Every row comes from one small tree of marks. The marks that hang from a mark follow it in brackets, in alphabetical order. Every link used is in the known rows. Which tree was each row made from?
Known rows
vafiz{kaseg}: [-3 -2  3  5 -1 -6  0 -1  5  4 -1 -8  6  1 22 -2  3 -3  2 -1 -3 -6  4 -2
  4  4 22  4  2  2  5 -2 -2  1 -1  1 -1 -1 22  2  1  2  2  1 -2 -1 16 -2
 -7 -8  0 -2 -4  6 -4]
timol{kaseg{vafiz}}: [  0   6  -1  -3  11  -1   0  11   4  -8  10 -11  -4   0  -5   9  -4 -11
   7  20  14   3  -7   4   0  15  34 -32   3  -1   9  -3  23   4   0   3
   1   3   4   7   0   0   3   4   0  -9   7   3 -13 -10   0  -5  -9  -4
  -7]
timol{kaseg{zuliviz} lepafun rito{vafiz}}: [  4   1   9 -12  42  -5   4   8   6   7  13   5  10  13  -4 -16  -4 -37
  13  19 -18   5   8   2   4  24  23  48   6   6  -4  -6  31 -18  -5  10
   1   5   2   7   4  -3   2   0  21 -11   0  10  30   4   1  -8 -12 -16
  23]
vafiz{kaseg{timol vekos zuliviz} lepafun}: [  0  -2  18   5   4   1  -6   2   1   2   5 -19 -11  -2  18   1  10 -28
   1  48 -16  14  -4   7  26  -1  13   8 -10  -1  -1   4  13   2   0   6
  -1   7  29   6   3   7 -12  -4  -5   3  27  -3  66  -5   7 -12 -28  -5
 -45]
zuliviz{kaseg{vafiz} lepafun{timol{rito}}}: [ -1  -6  11 -11  20   9  -3   3  19  -8   8 -10   6  37 -10 -33  -7 -15
   8  24  15  12  -5  17  -3  30   9 -34  -6   3  13 -21   2 -55   2   4
 -27   5  25   3  -2  32   4   7   2 -32   9  21 -21   5  -2  -8  14  -4
   1]
lepafun{timol}: [  1  -2   2   2   1   3   1  -3  -2  -5   2  -5  -3   9   0 -10   2  -2
  11   3   1   3  -3   4   0   2  -3  -5  -2  -4   1 -10   1 -29  -1   1
   2   2  15  -1  -3  -4 -10   4   2  -9   1  -2 -17   1   0   0  -3  -3
  14]
vafiz{lepafun{timol vekos{kaseg}} rito}: [ -9 -13   3   7   7  -4  -9  -1  -8   5  10  -8   9  22 -24 -12  -1  31
   9  13 -37  -2   8   9   8   9 -17   4  -6 -16  16  -5   1 -77  18  -1
  -9   5  22  11 -12   4 -22   9  -3 -13  39   3 -33  -7  -8  -5 -23   7
  17]
timol{kaseg rito{vafiz}}: [ -3   1   3  -7  28  -3   5   8   9   8   9  -9  11   9  -2 -16  -8 -11
   9   9  14  -7  13   5  -4  20  29  46   9   4  -2  -9  15 -27  -7   4
   4   2  -1   2  -1  -7   5   0  14  -8   6   5  -3   6  -1  -8  -9  -5
  14]
lepafun{timol vekos}: [ -1  -4   4   5   6   0   2  -3  -4  -2   5  -4  -5  14   0  -7  -2   4
  17   7   1   4  -1   6   3  -6  -3  -6  -5  -3  -3  -8  -2 -57  -2   2
   5   9  12   0  -6  -3  -7   9  -7 -24   4   0 -18   3  -2   0   4   1
  21]
vafiz{lepafun{timol{kaseg}} rito}: [ -9  -7   7   6  23   1   1  -4   0   9  10 -10   0  15 -18  -5   3   7
  22  11 -21   3   7  10   8  23  23   9  -2 -13   3 -10  20 -30  16   5
  -4   4  30   9 -17  -1 -10   2   4 -14  42   3 -23  -3 -12  -7 -32  -4
  16]
lepafun{timol{kaseg{zuliviz} rito} vekos}: [  2  -4  13  -6  35  -4   3   9  -1   2   7 -14   3  28  -5 -26  -3 -26
  28  31  22   7  -4   7   6   2  24   1 -11   5  -7  -7  26 -81  -5   8
   7   9  16   5  -9  -8  -5   8  -4 -33   3   6  14  -4  -2  -2  -8  -6
  34]
vekos{lepafun{timol}}: [  2  -8   5  -1   1   4   1  -1  -3  -1   0   0   0  11   2  -7   4  12
  15   1  20   5  -5  14  -7   6  -2  -5   0  -3   2 -10   5 -63   4   3
  -3   3   9   3   4  -6 -11   6  10   3   1   5 -16  -2  -4  -1 -20  -7
  14]
vekos{kaseg lepafun{timol{rito}}}: [   1  -13   10   -8   16    6   -2   11   -1    7    3   -6   19   17
   -7  -40   -1   22    8   14   13   -4   -6   12  -12    8  -11   -7
   -1    3   20   -8    7 -107   -1    5  -11    1    3   10    1   -6
  -18    8   15   13    1   11  -19  -12   -5   -3  -30   -8   19]
kaseg{timol{lepafun} vafiz vekos zuliviz}: [  6   8  20  -7  16   7  -3  16   2 -12  11   1 -23  -2  -7  -1  -3 -37
   5  61 -20  23 -11  17  23   4  -3 -30 -13  -3   2   2  25  10   2  13
   2  15  12   8  13   3 -13  -2  -1  -3  -2   5  64   1  14 -12   3 -18
 -42]
kaseg{timol{lepafun{vekos} rito}}: [  1   0  12  -9  38   2   0   3  -2   4   9   7   7  17  -6 -27  -7  -4
  11  22 -30  14  -1   8   5   9  -9   3  -9  -1  -9   9  13 -53  -3   8
   6  16   2   3  -3   2  -8   4  -4 -18   2  11  31   3  -1  -7  -2  -6
  20]
kaseg{zuliviz}: [  2   1   5  -1  -2  -2   0   5   3  -3   1   1  -8   1   2   0   5 -25
   2  16   3   6  -5   3   8  -6  -2  -1  -5  -1   1   0   7   4   0   2
   1  -1   4   3   4  -3  -2   1  -2   1  -8  -2  36  -2   2  -1   2  -6
  -1]
zuliviz{kaseg{timol{rito}} lepafun{vekos}}: [ -2  -9   9  -8  28   9  -5  -2  21   3   0  -9   9  35  -8 -26  -5  -3
  -2  27  13   7   2   9  -1  22   3  -1  -8   4  -1  -2  -5 -57   4   4
 -26  13   6  -2  -5  34  10   2  -5 -35   1  15  36  12  -2  -4  24   5
   0]
zuliviz{kaseg}: [  0  -3  -4   1   1   2  -5   1  21   0  -3  -3   6   0  -1  -4   2   1
  -8   6  -2  -1   1  -2  -5  12   5  -1   2   2   1  -5  -8  -2   5   0
 -17   1   0  -3  -2  25  17   2   0 -19   3   4   2   5  -1   1   0   4
 -12]
kaseg{timol}: [ 0  0  5 -2  2  4  1  2  4  0  1 -5 -7  0  0 -2  5 -5  0 15  3  4 -2  5
  3  2 -3 -1 -1 -2  1  3  5  2  2  3  1  2  2 -1  3  2 -7 -4  0  2 -4 -2
 35 -7  4 -4 -4 -3  0]
vafiz{kaseg{vekos} lepafun rito}: [-10  -4   9   7   9  -5  -6 -10   0   7   8 -13  -6   2   3  -7   3   7
   2  22 -37  -1  13  -1  22  12  17  16  -7 -17   2   4   0  -3  16   3
  -8   5  37   7  -6   6  -9  -3  -3   0  55   0  -7   2  -2  -9 -13   1
 -41]
vafiz{kaseg{timol zuliviz} lepafun rito}: [ -7  -5  14   4   6  -1  -5  -5   1   5   9 -10  -8   4   2  -4  11 -22
   6  34 -30   7   3   9  28   9  12  11 -11 -15   9   7  11  -1  19   4
  -5   2  44  12  -3   4 -18  -3  -4   8  44   3  59 -16   2 -12 -28   3
  -7]
vekos{kaseg{vafiz{lepafun rito}}}: [-12  -3   3  -1   0   2  -9   7  -6  -3  12 -10   4   2 -27  -2  -2  18
  -6  24 -37  -5   3   7   7  14  -8 -25   2 -19  30  -2  11 -21  20   2
 -15  -3  14  15   0   8 -16   3   4  11  36  10 -22 -14  -3 -11 -29   2
 -13]
kaseg{vafiz zuliviz}: [  3   8   7  -3  -3   2  -2  11   0 -12   8  -7 -13  -1  -4   4   0 -30
   6  31   7  10  -9   9  15  -1   4 -35  -6  -1  10  -3  14   2   1   3
  -2   2   8  10  11  -1  -6   0  -4  -1  -6   3  24 -10   5  -5  -2  -5
 -12]
rito{timol vafiz{lepafun{vekos{kaseg}}}}: [  0  -9   4  10   0   1  -3  -3  -4   6  12 -10  17  10  -5  11  -1  20
  -7   2 -32  -7  26  13   1   7 -16  32  20  -5  16 -53  -1 -47  -2   0
  -5   2  -7   2   4   1 -17  -2  23   4  16   2 -23   7   3 -11 -30  12
   0]
rito{vafiz{kaseg{timol} lepafun{vekos}}}: [ -4  -3   4   8   6  -4   1  -8   2   5   9 -16   1   9  22   8   3  -4
   8  13 -26   2  14   6  15   8  16  40   6  -5   0  -4   3 -34  -3   1
  -3   4  24   4   5   5 -14  -1   6  -8  31   1  18  -1   3 -11 -31  11
   0]
rito{timol vafiz{kaseg{zuliviz}}}: [  1  -4   8   5  -6  -1   4  -3   2   3   3  -9   3   0  23   7   8 -30
   1  10  -2  -1  23   7  13   7  21  35  11  -3   7 -54   4   3  -1   3
  -1  -3  24   2  13  -3 -14  -5  26   9  13  -6  18   2   9  -9  -3   5
  -8]
vafiz{kaseg{vekos zuliviz} lepafun}: [  2  -3  12   3   3  -9  -5   1   1   3   4 -13  -5   2  19  -3   7 -27
   1  33 -21   8   0   4  24   0  18  11  -8  -1   0   2   6   3  -3   6
  -4   2  29   6   2   6  -6  -2  -1   1  26  -3  30  -1   2  -9 -27  -1
 -42]
timol{rito}: [ -2   0   4  -8  16  -3   1   5   1   2   3  -3   8   6  -4 -26  -6  -6
   1   5   0  -3   1   0   2   2   1   3  -5   1   1   0   6 -30  -5   2
   0   2   1   3  -3  -3   1   4   1  -1   3   6   2   2   0  -1  -2  -4
   8]
rito{vafiz{lepafun}}: [ -2   1  -2   0  -1  -2  -2  -7   0   4   7  -4   5   3  -1   5   4  -3
   2  -6 -27   1  12   6   6   7   0  38  12  -5   0  -8   1  -7  -4   3
  -5  -6   4   3   5   1  -7   0  14   3  15   2  -8   9   0  -4 -32   5
   0]
timol{lepafun{vekos{kaseg}}}: [  1  -7  -1   3  13  -1  -5  12  -3   4   6  13  11  13  -7  -4  -7  20
  -4   6 -38  -1  -1   0  -1   9 -19  -3   3   2  12   1   7 -39   2   0
  -3   7 -11   0  -4   7  -6   4   2 -11  -1   6  -9  -5  -3  -1   1   6
  11]

Which tree is each row?
[ -1  -6  14 -11  29  11  -7   0  27   0   0 -12   4  24 -10 -32  -6  -8
 -10  42  15  11   1  11   5  22   3   5 -11   5  -2  -1  -1 -26  -1   6
 -24  14  11  -5   1  37  11  -3   2 -21   6  14  49  15   1  -7  26  -6
 -45]
zuliviz{kaseg{timol{rito} vekos} lepafun}
[ -8  -2  19   8   6   2  -5  -5   2   0   8 -12 -12  -4   4  -1   6 -19
   1  38  -7   3  19  12  25   4  20   8  -5 -15   2 -39   4   4  18   7
  -2  10  36   6   3  -1 -13  -6   6   4  35  -3  25   2   6 -11  23  -2
 -45]
vafiz{kaseg{vekos zuliviz} rito{timol}}
[ -2  -6   7   5   2  -3   2   2   6   5   4  -7   0  -3  24   3  -2  10
  -1   8  16   0  11  10  -1   8  27  42  10  -4  -2  -7  -2 -35   3   2
  -5   2  14   6  16   1  -5   1  12  13  21   3  -3   5   7  -8  -6   0
 -41]
rito{vafiz{kaseg{vekos{lepafun}}}}
[  3  -9   4   6  14   5  -7   4  -4   4   8  10  17  11  -8   2  -3  19
  -4   3 -42  -3  13   7  -3  10 -20  -6  10  -2  11 -42   9 -39   1   1
   0  10  -8  -4  -1   6 -13   0  17  -4  -2   1 -18   4   2  -6  -2   6
   6]
rito{timol{lepafun{vekos{kaseg}}}}
[ -7  -6  12   7   4   0  -5 -10  -3   7   9  -9  -1   3   4   3  14 -17
   7  19 -39   1  18   9  24  12  11   7   1 -18  12 -41   6   0  17   4
  -4  -1  43   7  -1   0 -18  -8  15  10  43  -1  16  -6   0 -15 -24   3
 -12]
vafiz{kaseg{zuliviz} lepafun rito{timol}}
[ -1  -1   7  -4  47  -7  -1   9   1  13  10   7  11  19  -7 -19  -9  -6
  15  10 -20   3   5   1  -2  20  19   6  -3   8  -9   4  25 -49  -7   4
   4  14   0   1 -10   2   8   4   2 -28   4  10  -5   3  -8  -5  -6  -6
  29]
timol{kaseg lepafun{vekos} rito}
[  3  -6  14  -7  41   4   0   3   5   3   6 -10   2  36  -6 -28  -4  -9
  13  26  34  10   0  10   1  20  27   5  -7   7  -7 -13  22 -52  -4  10
 -12  14  15   2 -10   6  -1   3   5 -24  10  12  -7   9  -4  -4  20 -16
 -12]
zuliviz{lepafun{timol{kaseg{vekos} rito}}}
[ -2  -6  10  -5  17   2  -5  16  -1   2   9 -12  14  13 -11 -27  -6  11
  -4  32   1  -5  -1   5  -2  -1 -12  -2  -6   0  13   7   6 -74  -2   1
  -2   9  -7   5  -3   1 -10   2  -5  -6   4  10  31  -9   1  -4  -4   4
   8]
lepafun{vekos{kaseg{timol{rito}}}}
[  3  -1   6  -1  19   5  -4   1  -3   4   1  10  -3  11  -3   1  -1   1
   9  18 -28  12  -2   7   7   7 -10   0  -4  -1  -5   6   8 -24   1   5
   5  15   2  -2  -3   5  -8   3  -2 -15   2   3  32   2   3  -4   1  -3
  14]
kaseg{timol{lepafun{vekos}}}
[  3  -3   8   5  18  -2   2   9   1  -1   5 -13  -5  21  -3   2   3 -20
  27  28  22   9  -7   9   6   0  24  -3  -8   2  -3  -9  21 -54  -1   6
   5   6  17   4  -7  -5  -3   6  -3 -32  -1  -2  11  -4  -4   0  -2  -5
  23]
lepafun{timol{kaseg{zuliviz}} vekos}
[ -1   7   8  -8  18   4  -2   9  -4 -11  11   6 -15   7  -8   4  -5  -7
  13  31 -28  16  -5  13   8   9  -7 -36  -6  -6   2   2  17 -21   2   4
   2  17   7   4   6   6 -11   3  -4 -16   0   8  21  -4   7 -12  -1  -3
   4]
kaseg{timol{lepafun{vekos}} vafiz}
[ -1  -4  10  -1   6   8  -4   6  17 -13   6 -12 -13   4  -5  -9  -1   8
   7  38  24  12  -8  19  -5  15   9 -34  -4  -6   3 -16   0 -62   7   7
 -17  10  16   7  10  20   5   8   2 -16   9  12 -22  11   7  -5 -13  -7
 -45]
zuliviz{kaseg{vafiz vekos{lepafun{timol}}}}
[  0  -2   7  -7  33   0   6   4   3   7   5 -11   9  18  -2 -27  -5 -10
  22  16  17  -2  -3   5  -1  11  26   1  -4   6  -3  -8  23 -55  -5   7
   7   7  15   1 -10  -7  -3   2   6 -20   7   4 -16  -3  -6  -2 -15  -9
  29]
lepafun{timol{kaseg rito}}
[  2  -2   8   0  12   2   3  10   2   0   1  -9  -7  12   0   0   8 -28
  19  24  19   5  -9  11   4   6  24  -5  -3   5  -4 -13  25 -24   1   5
   2   3  15   1  -6  -5  -4   3   5 -18  -1   0  17  -8  -1  -1 -11  -7
  16]
lepafun{timol{kaseg{zuliviz}}}
[ -1  -2  18 -11  23   7   0   6   2   2   6  -8  -7   1   0 -25  -3   7
   4  38  23   9  -2  15   2   3   0   3 -12  -1  -5  11   9 -62  -1   5
  -2  14   0   8  10  -5 -10   0   4  13   3  11  42   7   3  -7 -12 -14
 -30]
kaseg{timol{rito} vekos{lepafun}}
[ -6  -1   7   5  26   0  -2  -3   0   4   9 -14  -8  11 -17  -7   1   7
  17  31 -13   6   7  10  14  19  24  13  -6 -12  -5  -4  22 -29  19  11
  -2   9  30   4 -14   0 -10   1   0 -16  44   2 -19   4  -7  -6 -23  -7
 -17]
vafiz{lepafun{timol{kaseg{vekos}}} rito}
[  2  -3   3   0  17   7  -1  -2  -6   3   7  13   3   8  -2   5  -1   2
   5  -2 -34   6  14   7   4  10  -8  -8   6  -3  -2 -41   7 -21  -1   3
   4  15   1  -4  -1   1  -6  -2  12 -12   0   2 -12  14   3  -9   2   1
   8]
rito{timol{lepafun{vekos}}}
[ -4  -2   7  -9  15   1   5  -2   3   1  12  -8   6  12  -1 -32  -8  -8
  19   5   0  -2  12   7   2   7   0  38   4  -1   1 -16   4 -58  -6   9
   1   2  17   5   3 -10 -13   1  16 -10   8   8 -20   8   2  -5  -7  -6
  25]
lepafun{timol{rito{vafiz}}}
[  1  -3   6   2  18   2   2   8   4   0   2 -13  -8   7   1  -5  -1  -1
  14  26  23   6  -2   5   4   9  29   4  -2   3 -10 -12  21 -24   0   5
   5   8  12   2  -6  -1  -2   2   1 -18  10  -2 -11   0  -1  -2  -2 -10
 -19]
lepafun{timol{kaseg{vekos}}}
[ -6  -5  11   1  -5   7  -7  13  -4  -9  16  -9  -3  -1 -27   0   1 -11
  -3  41 -10  -3   8  16  13   4  -8 -33   1 -18  31 -47  14 -16  22   2
  -7   1  16  16   9  -3 -20  -2  11  15  17   7  11 -14   6 -14   7  -2
 -16]
vekos{kaseg{vafiz{rito{timol}} zuliviz}}
[ -5   1  12   0  19  -9   3   1   8   5  11 -12   6  -1  18 -26 -10 -13
   1  19  -1  -2  19   0   7   8  26  52   3   1   0  -6  -1 -30  -4   5
   2   6  20   6   8  -2  -1  -2   6   0  25   1  -5   9   5  -9   1  -4
 -31]
timol{rito{vafiz{kaseg{vekos}}}}
[  6   6  12  -4  20   7  -1   3   3  -1   4   8 -11  -3  -4  -6  -3  -4
  -3  29 -26  14  -3   6   9   8 -11   3  -6   0  -8   7  13   8   4   8
   3  15   4  -1   5   7  -6  -4   0  -2   1   4  41   8   7  -5   1 -13
 -31]
kaseg{timol{lepafun} vekos}
[  2   4   9   2  15   1   1  13   2 -10  13 -18 -14   5  -4  -1  -4  -9
  16  40  25   9  -9  11   5  13  33 -30  -4  -2   2 -14  26 -24   2   7
   6  12  20   5   1   0  -3   6  -1 -22   8   2 -25   2   2  -7  -5 -10
 -30]
lepafun{timol{kaseg{vafiz vekos}}}
[  6  -3  13  -5   3   8  -4   3   3  -3  -3   0 -10  27  -4  -1   9 -29
   0  26  21  17 -10  12  11   3  -5  -4  -7   4   2   1  11   4   1   5
 -15   3   7   0   5   9 -12  -2   3   0  -8   7  70  -5   3  -6  23  -7
  -5]
kaseg{timol zuliviz{lepafun}}
[  2   1  11 -14  34   5  -1   4   3   8   7  10   5   8  -5 -31  -2 -14
   7  21 -32   9   0   6   5  13 -10   6  -8   1  -2   6  16 -22  -5   9
   2  12   6   2  -1   4  -5  -2   7  -3   2  11  36  -1   2  -9 -11 -10
  16]
kaseg{timol{lepafun rito}}
[ -3  -1   7  -6  28  -9   4  -1   4  13  10   5  15   7  18 -26  -5 -13
   7  -2 -39  -4  18   1   3  21  16  46   7   3   2  -6   7 -26  -5   6
  -3   5  18   3   6  -1  -3  -1  18  -2  21   8  -9   3  -1  -9 -11  -4
  14]
timol{lepafun rito{vafiz{kaseg}}}
[ -3  -2   9   2  -1   7  -7  18   0  -9   9 -13  -2   6  -7   1  -5   9
  -3  42   5   1  -6   8   4  -2  -8 -38  -3  -5  21  -1  13 -47   0   2
  -4   9  -2   8   7   7 -17   7 -10  -6   2   4  16 -17   6  -5  -3   6
 -11]
lepafun{vekos{kaseg{timol vafiz}}}
[  5   0  17   3  18   1  -4   9   7   3   5   1 -12  -1  16  -9   6 -33
   3  45 -25  13  -7   8  23   8  11   4 -12   3  -8   7  16  13   1   9
   0  14  26   5   6   9 -10  -4   0   1  13   0  69  -3   8 -10   2 -10
 -38]
vafiz{kaseg{timol{lepafun} vekos zuliviz}}
